Each row was made from one small tree. The marks that hang from a mark follow it in brackets, in alphabetical order. Every link used is in the known rows. Write each row's tree.
Known rows
Z[W[A[M[D[G[K[R] N]]]]]]: [ 0.28  0.49  0.04 -0.66  0.81 -0.07 -0.14 -0.25  0.04  0.17 -0.16 -0.10
 -0.13  0.51  0.36  0.10  0.17 -0.15]
M[D[G[K[R] N]]]: [ 0.20  0.37  0.02 -0.54  0.41 -0.04  0.00 -0.19  0.04  0.15 -0.06  0.04
  0.10  0.49  0.33 -0.03  0.20 -0.15]
K[G[D N]]: [ 0.34  0.08  0.01 -0.51  0.32 -0.09  0.00 -0.21  0.03 -0.05 -0.06  0.20
  0.06  0.33  0.01  0.00 -0.03 -0.01]
S[N[G[D[M] K[R]]]]: [ 0.17  0.20  0.08 -0.41  0.58 -0.05 -0.16 -0.11 -0.04  0.41 -0.02  0.03
  0.34  0.57  0.19  0.16 -0.05 -0.15]
S[N[G[K[R]]]]: [ 0.11  0.33  0.03 -0.13  0.38 -0.03 -0.03 -0.10  0.00  0.23 -0.03  0.01
  0.37  0.47  0.13  0.09  0.03 -0.12]
A[M[D[G[K[R] N]]] W[Z]]: [ 0.30  0.24 -0.05 -0.74  0.67 -0.04 -0.15 -0.29  0.09  0.18 -0.22 -0.08
 -0.27  0.57  0.34  0.28  0.21 -0.24]
D[G[K[R] N] M]: [ 0.26  0.23 -0.04 -0.50  0.49 -0.06 -0.05 -0.11  0.00  0.38 -0.01  0.03
 -0.11  0.47  0.24  0.15  0.18 -0.10]
W[A[M[D]] Z]: [ 0.22  0.49  0.01 -0.10  0.63 -0.14 -0.01 -0.25  0.13  0.00 -0.17 -0.21
 -0.25  0.18  0.29 -0.07 -0.11 -0.08]
Z[W[A[M[D[G[K N]]]]]]: [ 0.31  0.51  0.06 -0.57  0.66 -0.12 -0.06 -0.25  0.06  0.05 -0.12 -0.08
 -0.17  0.41  0.27  0.02  0.15 -0.10]
W[A[M] Z]: [ 0.26  0.43 -0.03  0.05  0.60 -0.15  0.01 -0.18  0.11  0.04 -0.12 -0.17
 -0.34  0.13  0.20  0.03 -0.08 -0.01]
W[A Z]: [ 0.17  0.51  0.03 -0.01  0.44 -0.16  0.08 -0.11  0.10 -0.04 -0.04 -0.17
 -0.27  0.16  0.16 -0.05 -0.03  0.00]
N[G[D[M] K[R]]]: [ 0.24  0.18  0.04 -0.42  0.60 -0.01 -0.20 -0.03 -0.04  0.48 -0.01 -0.01
  0.24  0.38  0.27  0.01  0.01 -0.13]
D[G]: [ 0.27  0.16 -0.10 -0.11  0.21 -0.07  0.13 -0.06  0.11  0.13  0.04  0.04
  0.07  0.00  0.17 -0.08  0.00 -0.01]
S[N]: [ 0.13  0.20 -0.01  0.08  0.20 -0.10  0.16 -0.16  0.14  0.03 -0.03  0.09
  0.12  0.10  0.07  0.04 -0.11  0.02]
G[D[M] K N]: [ 0.26  0.22  0.09 -0.41  0.43 -0.09 -0.03 -0.15  0.04  0.21 -0.02  0.13
 -0.12  0.37  0.17  0.02  0.10 -0.01]
M[D[G]]: [ 0.23  0.22 -0.05 -0.24  0.24 -0.06  0.11 -0.14  0.12  0.10  0.00  0.01
  0.16  0.06  0.27 -0.18 -0.04 -0.08]
N[G[D[M]]]: [ 0.28  0.09 -0.03 -0.30  0.52 -0.06 -0.11 -0.10  0.03  0.35  0.03  0.03
  0.13  0.12  0.18 -0.05 -0.16 -0.03]
D[G[N]]: [ 0.28  0.21 -0.10 -0.29  0.30 -0.11  0.12 -0.18  0.09  0.06  0.02  0.12
 -0.09  0.19  0.14  0.01  0.07  0.01]
A[M W]: [ 0.33  0.02 -0.13 -0.04  0.37  0.01  0.03 -0.14  0.20  0.23 -0.14  0.03
 -0.05 -0.12  0.19  0.11 -0.07  0.00]

Which tree is each row?
[ 0.29  0.57  0.05 -0.31  0.54 -0.15 -0.02 -0.17  0.05  0.02 -0.11 -0.24
 -0.12  0.43  0.31 -0.06  0.08 -0.18]  W[A[M[D[G[K]]]] Z]
[ 0.23  0.38  0.04 -0.45  0.26 -0.09  0.08 -0.19  0.06  0.02 -0.02  0.06
  0.06  0.41  0.23 -0.12  0.19 -0.10]  M[D[G[K N]]]
[ 0.16  0.34  0.02 -0.22  0.40 -0.04  0.02 -0.13  0.06  0.15 -0.07  0.09
 -0.04  0.37  0.22  0.04  0.20 -0.02]  G[K[R] N]
[ 0.33 -0.02 -0.02 -0.70  0.59 -0.05 -0.15 -0.21 -0.01  0.28 -0.09  0.13
 -0.02  0.45  0.10  0.16 -0.06 -0.07]  K[G[D[M] N] R]
[ 0.22  0.38  0.02 -0.18  0.66 -0.08 -0.05 -0.21  0.15  0.10 -0.16 -0.12
 -0.13 -0.01  0.28 -0.08 -0.13 -0.02]  Z[W[A[M[D]]]]
[ 0.26  0.32 -0.03 -0.05  0.62 -0.09 -0.02 -0.14  0.14  0.14 -0.12 -0.08
 -0.22 -0.06  0.19  0.02 -0.09  0.05]  Z[W[A[M]]]
[ 0.22  0.27  0.05 -0.32  0.48  0.00 -0.12 -0.03 -0.02  0.27 -0.02  0.05
  0.36  0.37  0.27 -0.06  0.06 -0.11]  N[G[D K[R]]]
[ 0.31  0.46 -0.04 -0.27  0.62 -0.15 -0.01 -0.24  0.10  0.03 -0.11 -0.22
 -0.20  0.26  0.31 -0.04 -0.07 -0.14]  W[A[M[D[G]]] Z]
[ 0.37  0.21 -0.05 -0.57  0.40 -0.02 -0.02 -0.25  0.12  0.14 -0.15  0.04
  0.01  0.35  0.26  0.10  0.18 -0.14]  A[M[D[G[K N]]] W]
[ 0.27  0.46  0.00 -0.01  0.52 -0.08  0.05 -0.21  0.14  0.08 -0.13 -0.12
  0.07  0.07  0.31 -0.16 -0.14 -0.03]  W[A[M[D]]]
[ 0.19  0.31  0.01 -0.37  0.33 -0.01  0.02 -0.07  0.06  0.22 -0.04 -0.03
  0.27  0.31  0.37 -0.11  0.12 -0.17]  M[D[G[K[R]]]]
[ 0.25  0.28 -0.05 -0.42  0.33 -0.09  0.09 -0.26  0.11  0.02 -0.02  0.08
  0.00  0.23  0.23 -0.10  0.04 -0.06]  M[D[G[N]]]
[ 0.25  0.28  0.07 -0.23  0.33 -0.05 -0.04 -0.04  0.00  0.15  0.03  0.06
  0.32  0.27  0.17 -0.15  0.04 -0.06]  N[G[D K]]
[ 0.25  0.17 -0.04 -0.32  0.41 -0.02 -0.04  0.01  0.02  0.46  0.01 -0.04
  0.06  0.28  0.27  0.06  0.10 -0.12]  D[G[K[R]] M]
[ 0.22  0.33  0.04 -0.28  0.17 -0.05  0.09 -0.08  0.08  0.09  0.00 -0.01
  0.22  0.21  0.27 -0.20  0.10 -0.11]  M[D[G[K]]]
[ 0.22  0.25 -0.04 -0.22  0.29 -0.02  0.04  0.01  0.05  0.25  0.00  0.01
  0.18  0.27  0.27 -0.01  0.16 -0.10]  D[G[K[R]]]
[ 0.23  0.20  0.07 -0.50  0.58 -0.05 -0.11 -0.14  0.02  0.33 -0.06  0.11
 -0.07  0.47  0.27  0.11  0.11 -0.06]  G[D[M] K[R] N]
[ 0.29  0.45  0.06 -0.40  0.57 -0.08 -0.05 -0.13  0.08  0.12 -0.11 -0.15
 -0.01  0.23  0.30 -0.06  0.07 -0.11]  Z[W[A[M[D[G[K]]]]]]
[ 0.29  0.23 -0.02 -0.42  0.34 -0.10  0.02 -0.12  0.02  0.26  0.04  0.05
 -0.14  0.36  0.14  0.06  0.17 -0.05]  D[G[K N] M]
[ 0.21  0.29  0.09 -0.39  0.46 -0.04 -0.03 -0.14  0.05  0.12 -0.06  0.16
  0.05  0.45  0.27  0.03  0.17 -0.04]  G[D K[R] N]
[ 0.17  0.31 -0.01 -0.14  0.42  0.00 -0.07 -0.02  0.00  0.30 -0.02 -0.02
  0.27  0.28  0.21 -0.05  0.08 -0.09]  N[G[K[R]]]
[ 0.27  0.11  0.00 -0.38  0.50 -0.10 -0.02 -0.21  0.09  0.21 -0.02  0.14
 -0.19  0.20  0.17  0.04 -0.05  0.03]  G[D[M] N]
[ 0.25  0.11 -0.07 -0.27  0.52 -0.04 -0.05 -0.26  0.21  0.11 -0.23 -0.10
 -0.28  0.04  0.26  0.11 -0.08 -0.11]  A[M[D] W[Z]]
[ 0.36 -0.01  0.00 -0.62  0.44 -0.09 -0.08 -0.21  0.00  0.15 -0.05  0.15
 -0.06  0.34  0.01  0.07 -0.08 -0.02]  K[G[D[M] N]]
